Each row comes from the steps of one walk. Every step used is in the known rows, and no mark comes twice. Write the walk behind each row, first mark first.
In the rows, 128 means zero.
Known rows:
fugun-vasak: [141 112 123 150 114 110 121 135 150 110 113 123 109 156 119 127 109 140
 141 117 111 128 168 124 108 128 131 110 167 138 148 121 131 129 129 120
 120 133 162 135  89 132 102 142 108 139 144 161 117 113 153 123 157 116
 120 147 121 139 115 109 137 119 121 110 152 113 114 122 138 143 108 120
 145 130 133]
vasak-fugun-bibi-davomu-vivun: [143 148  82 150 110 170 151 122 150 111 135 134 145 197 158 117 109  77
 139 142 123 155 140 140 156 113 105 142 173 141 160 146 115 152 123  99
 134 109 184 136 145 113 157 107 139 143 146 132 115 101 126 178 180 138
 166  84 141 135 110  86  74  99 181 164 138  95 138 116 188 132  85 145
 181 122 128]
fugun-bibi-davomu: [152 129 108 127 125 146 155 110 145 107 124 153 127 144 145 120 111  91
 142 138 133 151 145 147 138 144 149 139 156 122 170 133 111 137 121  83
 150 135 135 124 151 118 140 114 136 140 146 143  91  82 137 158 163 135
 165 101 151 130 111 102 105 135 163 144 132 112 125 115 155 143 110 114
 162 134 148]
vasak-fugun: [138 125  99 132 138 116 152 123 137 109 129 125 136 166 121 129 139 122
 126 121  97 119 130 125 153 126 123 131 149 138 130 130 121 126 145 131
 111  90 171 146 124 123 108 147 127 143 124 138 130 127 141 145 147 125
 116 129 124 133 140 100 117 124 125 128 150 112 156 131 164 107 109 139
 133 110 118]
mekol-davomu-vivun: [106 119 119 153 117 173 155 149 111 142 130 127 131 176 148 110 120 118
 130 134 123 159 112 144 137  98 127 119 180 148 124 130 128 116 116 121
 163 143 186 119 107 117 106 115 107 110 151 134 125 131 131 144 139 134
 144 113 141 111 127 131 145 102 114 147 149 121 120 121 173  90 107 128
 168 145 123]
mekol-davomu-fugun: [108 102 113 151 138 136 156 147  93 140 122 134 135 162 153 116 137 139
 111 115 130 134 101 166 145 138 171 135 151 144 123 115 142 109 136 151
 160 110 193 127 136 123  87 109 108 119 104 128 136 108 132 137 133 140
 118 111 141 153 152 126 141 131 112 144 133 111 131  90 167  73 122 120
 155 127 122]
vivun-fugun-vasak-davomu: [179 127 132 112 118 114 127 121 182 117 104 113 131 132  93 140 121 112
 111 108 129 112 179 153  96 151 111 134 173 159 124 116 122 117  91 143
 107 142 175 116  58 118 115 146 108 110 168 153 144 105 116 127 156 127
 158 138 139 180 112  94 156 127 140 102 164 114 120 137 155 120 114 123
 144 123 128]
bibi-davomu: [132 115 119 122 115 144 141 120 143 127 119 128 124 139 138 124 107 101
 143 141 129 154 137 143 129 131 144 143 142 115 151 151 127 141 130  86
 137 131 137 123 128 108 128 130 120 129 158 148 101 101 145 166 167 128
 140 116 140 153 134 103 121 139 142 130 126 113 127 122 146 137 111 118
 138 116 136]
vivun-vasak-davomu-fugun-bibi: [169 131  86 127 156 112 149 145 115 137 107 140 124 180 147 129 143 124
 112 102 166 115 120 189 119 138 133 138 189 170 136  89 129 131 113 128
 145 104 219 131 161 128 103 119 136 159  95 144 141  63 138 128 136 165
 180 152 118 161 110  84 111 127 161 146 149  91 133  89 158  76 102 149
 157 109 130]
bibi-davomu-fugun-vasak: [147 100 107 153 112 122 120 145 145 114 102 113 117 174 152 116 109 122
 136 102 123 146 150 162 128 144 150 140 157 123 157 140 148 141 130 112
 136 115 169 132 118 125 114 120 110 137 143 149 112  95 160 152 197 127
 127 120 128 191 117 106 116 121 139 125 126  94 112  90 152 142 101 123
 152 108 141]
davomu-fugun-vasak: [136 104 112 167 129  95 112 160 133 125 107 122 116 179 147 128 118 139
 128  97 115 130 149 146 119 139 152 115 157 145 143 119 142 122 137 140
 133 114 175 143 106 140  97 124 106 145 117 148 130 108 158 130 157 126
 114 147 118 177 110 116 125 117 116 123 134 101 126  92 151 127 117 123
 159 118 129]
vasak-fugun-vivun: [133 142 129 145 136 125 136 152 144 113 126 132 137 194 138 125 141 129
 138 119  90 125 119 122 153 102  85 117 157 142 135 128 137 124 139 120
 111  85 166 134 127 102 135 150 134 151 116 136 124 114 154 139 158 119
 120 125 135 131 130  98 127  90 129 122 144  79 148 131 169 107 105 157
 153 110 106]
mekol-davomu-vasak-fugun-vivun: [137 129 104 179  99 155 154 130 126 105 115 128 137 200 142 124 132 149
 146  94 118 142 139 137 156 119 100 136 161 170 130 119 156 112 126 145
 111  83 194 145 112  97 124 130  94 106 121 134 155 122 131 114 156 123
 132  90 154 101 152 105 125  77 119 145 153  99 139 128 186  58  90 139
 171 140 102]
davomu-vasak-vivun-fugun: [177 108 145 113  95 128 123 107 135 137 129 135 120 120 130 133  74 104
 161 122 124 122 167 121  84 103 153 124 106 147 124 127 159 101 122 126
  95 155 164 104  99 108  99 135  91 109 131 157 133 106 101 102 139 116
 171 132 165 151 140 123 164 121 111 116 166 121 128 152 180  87 131  93
 161 158  94]
fugun-vivun-vasak-davomu: [171 143 138 122 138 132 136 152 134 134 101 120 120 176 143 123 152 139
 134 112 156 138 127 168 106  98  82 127 190 161 128 108 139 124 114 106
 122 106 195 112 127  85 118 157 123 146 116 154 124  81 162 118 151 149
 164 170 122 133 112  80 148  97 142 121 151  82 112 134 150  61 100 171
 144 105 122]
fugun-bibi: [144 129 113 138 139 131 143 123 130 116 132 153 132 150 128 125 124 109
 137 131 121 128 140 140 113 129 137 114 162 142 148 111 108 124 133 118
 140 140 146 126 142 124 123 123 136 151 114 149 106  87 135 134 133 124
 153 116 148 117 113 109 115 133 138 136 143 117 127 127 148 137 127 120
 165 141 133]
vasak-fugun-bibi-davomu: [153 140  76 133 121 142 162  98 148  94 127 141 146 169 137 120 118  92
 135 133 117 133 139 151 159 151 127 152 157 128 166 137 111 154 135 110
 121  94 167 149 151 122 146 115 139 152 136 143 110  79 134 160 175 135
 149  85 138 129 130  81  89 129 166 147 137  99 146 116 165 123  96 129
 160 119 137]
bibi-davomu-vasak-fugun: [151 113  82 143  91 139 145 101 157 107 114 118 121 172 128 134 102 108
 156 113 123 151 163 133 132 132 127 165 125 140 143 149 141 141 134 110
  95  90 169 144 132 107 137 132  91 112 148 146 140 135 129 159 178 127
 135  94 135 144 146  95 100 103 153 141 138 115 146 128 179 107  85 130
 144 121 121]
fugun-vivun-vasak: [141 129 148 149 126 133 131 147 129 139 112 121 116 183 139 133 138 144
 162 117 119 129 111 139  99  94 106 111 183 152 135 109 148 137 135  95
 127 119 182 122 146  87 107 153 131 157 109 145  93  78 176 116 150 126
 145 161 121 105 121 100 149 109 121 112 154  79 117 129 149  74 113 162
 151 118 139]
mekol-davomu: [117 107 114 140 126 151 167 117 104 126 126 138 128 140 123 118 132 135
 125 126 124 142 122 145 129 133 148 124 156 134 129 123 123 123 119 135
 149 128 169 129 114 114 101 124 107 113 134 141 123 117 134 139 138 130
 128 113 141 115 151 117 163 140 111 123 147 126 122 123 149  98 125 117
 148 136 128]
mekol-davomu-vivun-vasak-fugun-bibi: [128 141  70 163 100 161 172 123 118 124 128 123 144 202 142 128 146 124
 133 115 130 123 105 143 157 106 112 127 212 167 141  96 129 152 112 134
 137 105 252 154 138 119 103 113 126 132 110 130 120  82 126 131 142 150
 163 111 120  90 137  90 114 104 143 153 171 100 143 113 187  40  93 160
 174 143 126]
vivun-fugun-bibi: [157 139 133 124 135 135 143 105 160 107 135 148 140 121 114 146 123  78
 130 134 121 117 145 134 110 142 139 114 150 144 134 103 113 122 126 129
 123 146 147 116 123 122 117 124 140 142 133 131 105  69 116 131 130 118
 174 110 161 126 116 118 148 146 140 121 151 117 142 133 171 126 148 114
 161 147 139]
vivun-vasak-fugun-bibi-davomu: [158 134  68 130 107 125 173  97 143 107 121 124 136 175 126 133 134 116
 152 121 132 131 125 148 143 141 120 151 179 135 164 114 119 173 126  99
 113  94 199 161 165 111 126 128 131 156 130 141  99  62 137 153 179 147
 159 112 115 125 136  70 109 136 168 133 153  90 149 123 160  88  96 157
 150 114 150]
vasak-davomu: [157 124 118 108 144 129 146 132 145 139 117 137 128 141 119 121 124 110
 113 129 138 126 144 167 119 128 114 141 159 144 121 130 112 116 109 123
 128 120 168 118 103 122 117 143 120 132 143 155 147 127 131 144 135 141
 144 134 139 149 118  94 128 114 138 135 147 119 122 124 152 119 100 133
 135 112 121]

Which walk is each row?
[146 100 122 135 104  97 111 136 136 122 125 122 109 149 153 104  86 146
 149 122 102 119 156 127 106 107 138  95 148 126 155 127 143 124 128 122
 120 148 163 117  86 129  87 136  96 145 122 179 130 107 139 107 165 127
 131 158 138 151 120 101 142 118 107 113 159 116  96 139 135 130 106 109
 152 128 113] => fugun-vasak-vivun
[135  99 112 152 106 154 157 121 117 121 117 132 121 154 129 129 115 136
 153 115 127 153 150 148 122 128 149 141 142 157 124 117 135 115 119 133
 128 127 171 132 103 114 107 122  81  92 137 141 143 129 124 120 137 131
 129  98 151 107 153 120 141 115 121 142 153 138 127 126 166  79 107 110
 156 160 124] => mekol-davomu-vasak
[147 116 152  96 111 116 134 118 130 134 136 142 133 105 134 123 103 102
 143 140 117 111 128 129 106 110 134 116 124 126 132 126 136 113 127 120
 120 160 153  92 105 111 100 134 116 131 136 153 115  96 111 120 138 117
 165 143 158 170 139 120 175 141 110 112 156 112 124 152 165 104 146 106
 154 133 113] => vasak-vivun-fugun
[168 146 139 109 135 166 130 137 161 150 119 124 140 146 122 121 117  66
 116 128 148 128 139 155  98 105  99 144 168 169 106 132 126 113  97 125
 128 139 193 104  80 113 133 132 124 114 161 134 133 125 112 153 137 135
 187 131 149 169 110 112 146 100 144 127 154 113 131 130 188 111 111 135
 156 132 107] => vasak-davomu-vivun-fugun
[152 118 146 133 108 107 113 120 168 113 116 119 124 135 100 139 115 106
 132 116 108 123 174 125  97 143 125 110 150 146 136 111 123 129 118 131
 105 152 161 125  69 122  97 147 110 120 160 144 110 104 131 120 154 108
 139 135 135 152 122 111 161 138 120  96 164 112 121 133 154 132 135 118
 149 136 137] => vivun-fugun-vasak
[132 126  83 132 120 107 158 121 138 125 123 111 133 171 110 139 148 149
 143 110 120 112 110 133 135 110 117 144 169 149 129 109 138 149 150 126
 101  92 198 161 137 113  91 153 129 150 118 148 115 102 157 131 151 135
 127 156  96 120 148  82 129 131 124 109 163  99 146 137 164  64 103 159
 127 115 124] => vivun-vasak-fugun
[162 119 110 123 164 118 135 162 126 142 113 135 131 161 143 114 131 124
 100 110 143 125 131 179 135 130 134 147 159 152 117 137 132 105 125 141
 140  95 182 121 128 132 116 129 121 138 115 138 163 116 139 146 140 147
 147 145 134 200 119 104 121 118 134 137 133 102 127 100 157 111 105 137
 144  97 109] => vasak-davomu-fugun
[132 133 144 124 102 177 138 126 166 138 122 127 129 148 136 131 105  56
 146 143 128 153 129 147  99 111 125 149 147 145 130 158 136 133 118  86
 141 153 159  98 101  97 137 123 123 114 171 130  89 103 122 176 170 122
 183 111 151 154 114 124 147 118 145 127 141 103 123 133 187 126 123 118
 162 134 132] => bibi-davomu-vivun-fugun
[165 125 107 105 138 125 152 129 138 144 110 122 122 146 114 130 143 134
 126 117 154 118 130 170 101 115 111 144 181 159 124 109 123 136 107 115
 120 118 199 128 127 107 108 146 123 133 136 155 125  91 150 132 139 153
 161 167 112 143 128  85 135 134 141 118 160 108 120 135 143  70  96 154
 127 110 132] => vivun-vasak-davomu
[146 121  99 147 155 118 135 150 116 128 127 151 125 176 152 128 124 107
 125 120 128 129 131 157 129 138 162 125 155 144 147 111 125 119 144 128
 154 117 165 129 168 125 113 104 143 160  91 131 122  78 141 130 133 135
 147 120 144 155 107 118 113 137 143 144 128 102 138  86 167 117 127 121
 171 127 126] => davomu-fugun-bibi
[113 118 131 164 121 128 147 173  87 148 105 121 127 202 164 122 154 157
 132  96 140 133  80 177 131 103 130 125 191 166 133  94 166 122 139 133
 158  99 218 123 150  95  86 124 117 143  90 128 120  65 165 118 151 148
 137 137 129 138 140 113 163 114 109 126 144  72 121  96 165  28 119 152
 167 117 136] => mekol-davomu-fugun-vivun-vasak
[129 114  95 157 141 136 163 143  92 124 123 156 131 166 157 122 137 124
 115 122 137 131 116 166 155 155 165 125 162 145 143  99 126 112 137 154
 168 117 187 129 159 130 106  92 124 137  91 126 130  83 125 131 132 140
 142  96 151 138 137 117 129 136 130 155 136 107 136  84 167  88 127 114
 177 142 132] => mekol-davomu-fugun-bibi
[159 138 138 139 165 125 121 187 120 144 110 138 130 193 173 110 128 123
 107 106 138 133 122 179 136 115 105 127 164 163 125 131 149 103 116 131
 152  91 183 102 139 105 131 130 130 147  97 135 151 105 156 142 152 141
 155 140 147 191 103 109 133  86 138 144 125  79 120 101 165  99 105 150
 168  94 102] => vasak-davomu-fugun-vivun
[117 129 147 144 109 176 151 128 130 148 127 126 141 148 128 129 124  82
 126 134 133 133 113 137 121 117 134 130 166 160 109 127 132 114 105 136
 147 156 194 109  95 115 108 115 115  95 155 120 109 112 109 146 137 124
 172 104 154 128 129 132 186 125 120 123 158 118 124 128 187  76 136 120
 170 157 122] => mekol-davomu-vivun-fugun
[172 118 112 122 125 112 122 139 164 115 105 115 123 156 117 118 121 137
 114 110 127 126 179 156 110 142 111 128 181 148 136 119 117 123  95 136
 121 122 180 128  71 127 113 146 109 124 159 168 155 120 140 131 158 135
 139 145 129 151 111  89 126 109 145 124 152 118 110 121 136 130  87 138
 133 115 123] => fugun-vasak-davomu
[183 109 102 123  89 140 136 100 121 116 126 152 107 156 175 114  63  98
 172 135 144 153 173 144 114 116 155 137 128 128 174 137 145 130 118  90
 125 142 151 109 137 108 131 103  90 124 133 173 118  77 110 122 172 140
 189  95 171 133 121  97  97 106 162 156 140 121 111 132 159 112  93  94
 186 150 116] => fugun-bibi-davomu-vasak-vivun
[145  92 110 139  93 142 148 117  91 135 129 137 110 146 159 111  86 143
 156 124 136 143 142 149 119 102 161 125 125 142 140 124 160 108 111 127
 128 137 180 116 103 106  98 117  74  96 123 164 149 117 105 104 144 137
 145 117 164 116 157 120 157 109 100 145 163 131 107 139 166  69 111  97
 174 166 102] => mekol-davomu-vasak-vivun
[186 122 130 122 106 124 129  91 140 117 138 157 119 127 135 132  81  87
 163 128 134 116 169 129  92 114 155 118 119 162 141 109 143 111 119 126
 102 164 165 101 121 110 102 112 100 114 109 152 132  82  90  93 139 126
 196 118 181 136 125 110 145 116 131 135 163 122 131 147 179 100 131  95
 186 170 103] => davomu-vasak-vivun-fugun-bibi
[154 135 115 176 117 135 124 133 144 108 122 121 128 202 134 130 111 131
 162  98 106 139 159 119 134  98  93 127 143 172 134 129 155 120 142 123
  89  84 181 139 122  99 127 147 102 131 122 133 151 127 150 122 157 115
 134 115 143 112 133 104 111  72 137 138 149  86 145 134 184  90  87 146
 166 125  94] => davomu-vasak-fugun-vivun
[159 127 113 140 114 144 116 156 167 135 108 108 124 189 142 107 102 120
 124 120 140 145 175 147 103 106  94 128 196 162 130 133 126 124  88 121
 130 136 203 122  63 132 122 132 105 127 147 160 149 137 136 145 161 143
 163 149 129 164  96  96 112  80 151 135 153 117  99 112 152 133  75 138
 165 118 117] => fugun-vasak-davomu-vivun
[159 118 102 121 151 110 145 154 116 155 104 120 126 170 138 130 139 142
 116  97 162 119 105 185 110 124 134 158 174 166 117 104 147 126 119 134
 129  94 220 134 150 117 100 133 123 150 111 151 149  89 152 133 143 165
 155 168 110 186 125  95 121 133 134 135 146  96 129 106 161  60  99 158
 132 101 122] => vivun-vasak-davomu-fugun
[131 110 111 138 129 135 131 141 125 135 110 133 126 161 161 117 108 106
 135 126 129 154 112 161 140 139 162 148 132 121 140 151 146 130 147 104
 151 115 160 123 157 108 120 113 123 144 127 139 108  99 151 168 172 137
 133 114 131 184 124 115 122 133 136 139 113  99 119  95 166 119 124 120
 143 108 134] => bibi-davomu-fugun
[139 145  83 153 117 138 149 125 140 130 129 119 133 209 141 126 137 120
 140 121 121 120 108 135 136  96  95 127 204 164 143 106 125 155 137 120
 120 109 227 144 143 128 111 128 141 159 105 135 117  84 142 135 147 142
 170 140 107 102 116  88  98 100 160 141 160  94 148 121 180  79  94 171
 175 130 124] => davomu-vivun-vasak-fugun-bibi
[159 136 113 161 100 156 134 119 151 102 111 114 128 201 149 124 104 113
 170 110 121 162 160 138 144 104  95 149 144 156 146 158 165 138 138  98
 103  84 173 137 129  86 154 138 104 118 146 145 143 114 146 140 188 127
 143  91 152 132 130  95 104  80 151 141 130  84 134 132 180 101  82 143
 167 124 114] => bibi-davomu-vasak-fugun-vivun
[134 126 118 139  95 172 139 130 144 158 112 115 119 186 155 127 114 104
 160 136 141 163 110 152 105  88 123 146 184 142 146 138 143 154 125  73
 141 140 194 121 132  90 118 126 124 134 153 153  86  88 157 158 173 151
 166 145 112 131 122 106 129 110 158 135 149  96 114 128 175  92  95 144
 150 127 143] => bibi-davomu-vivun-vasak
[117 121 136 170 139 148 141 175  92 135 112 139 134 193 178 109 145 134
 120 110 121 143  91 164 153 118 132 118 161 149 129 119 160 103 134 136
 166 105 184 116 142 100 110 119 116 137  96 124 135  93 157 129 152 132
 128 108 153 144 137 128 156 102 104 136 128  81 118  96 171  75 127 134
 177 121 119] => mekol-davomu-fugun-vivun
[172 153 121 119 136 162 137 122 167 133 127 139 146 159 134 133 120  51
 118 131 148 125 153 162 107 123 104 137 186 180 121 118 116 115  91 118
 139 153 182  97 101 123 138 116 135 122 144 131 126  92 100 148 137 137
 214 110 163 156  94 107 132 106 166 146 157 111 128 129 186 117 111 134
 180 145 115] => vasak-davomu-vivun-fugun-bibi
[130 124 139 161 139 119 123 171 106 154 106 125 115 208 164 136 141 149
 148  98 128 131  86 155 115  90 123 111 178 158 130 103 168 132 154 111
 141 105 198 123 168  98  95 134 133 170  84 129 109  69 184 115 155 145
 144 163 117 155 121 111 138 109 117 121 138  66 125  99 166  65 121 158
 159 101 130] => davomu-fugun-vivun-vasak
[131  98 100 147 107 105 131 163  89 133 119 126 120 169 178  98 100 161
 119 105 114 125 119 160 135 126 167 105 163 133 146 116 157 115 124 162
 159 128 209 125  96 132  76 107  82 123 100 161 149  93 129 108 164 139
 124 134 155 164 143 117 156 118  99 135 152 101 101 108 149  85 116 104
 164 129 115] => mekol-davomu-fugun-vasak-vivun
[112 132  84 159 100 157 167 138 111 146 125 103 142 199 133 123 152 138
 132 114 120 134  89 142 144  99 108 144 198 164 120 107 139 146 115 134
 130 105 243 150 125 117  96 128 111 116 127 130 126 108 141 139 153 155
 142 136 102 109 143 100 146 104 130 130 168  96 139 133 183  36  93 162
 154 129 125] => mekol-davomu-vivun-vasak-fugun
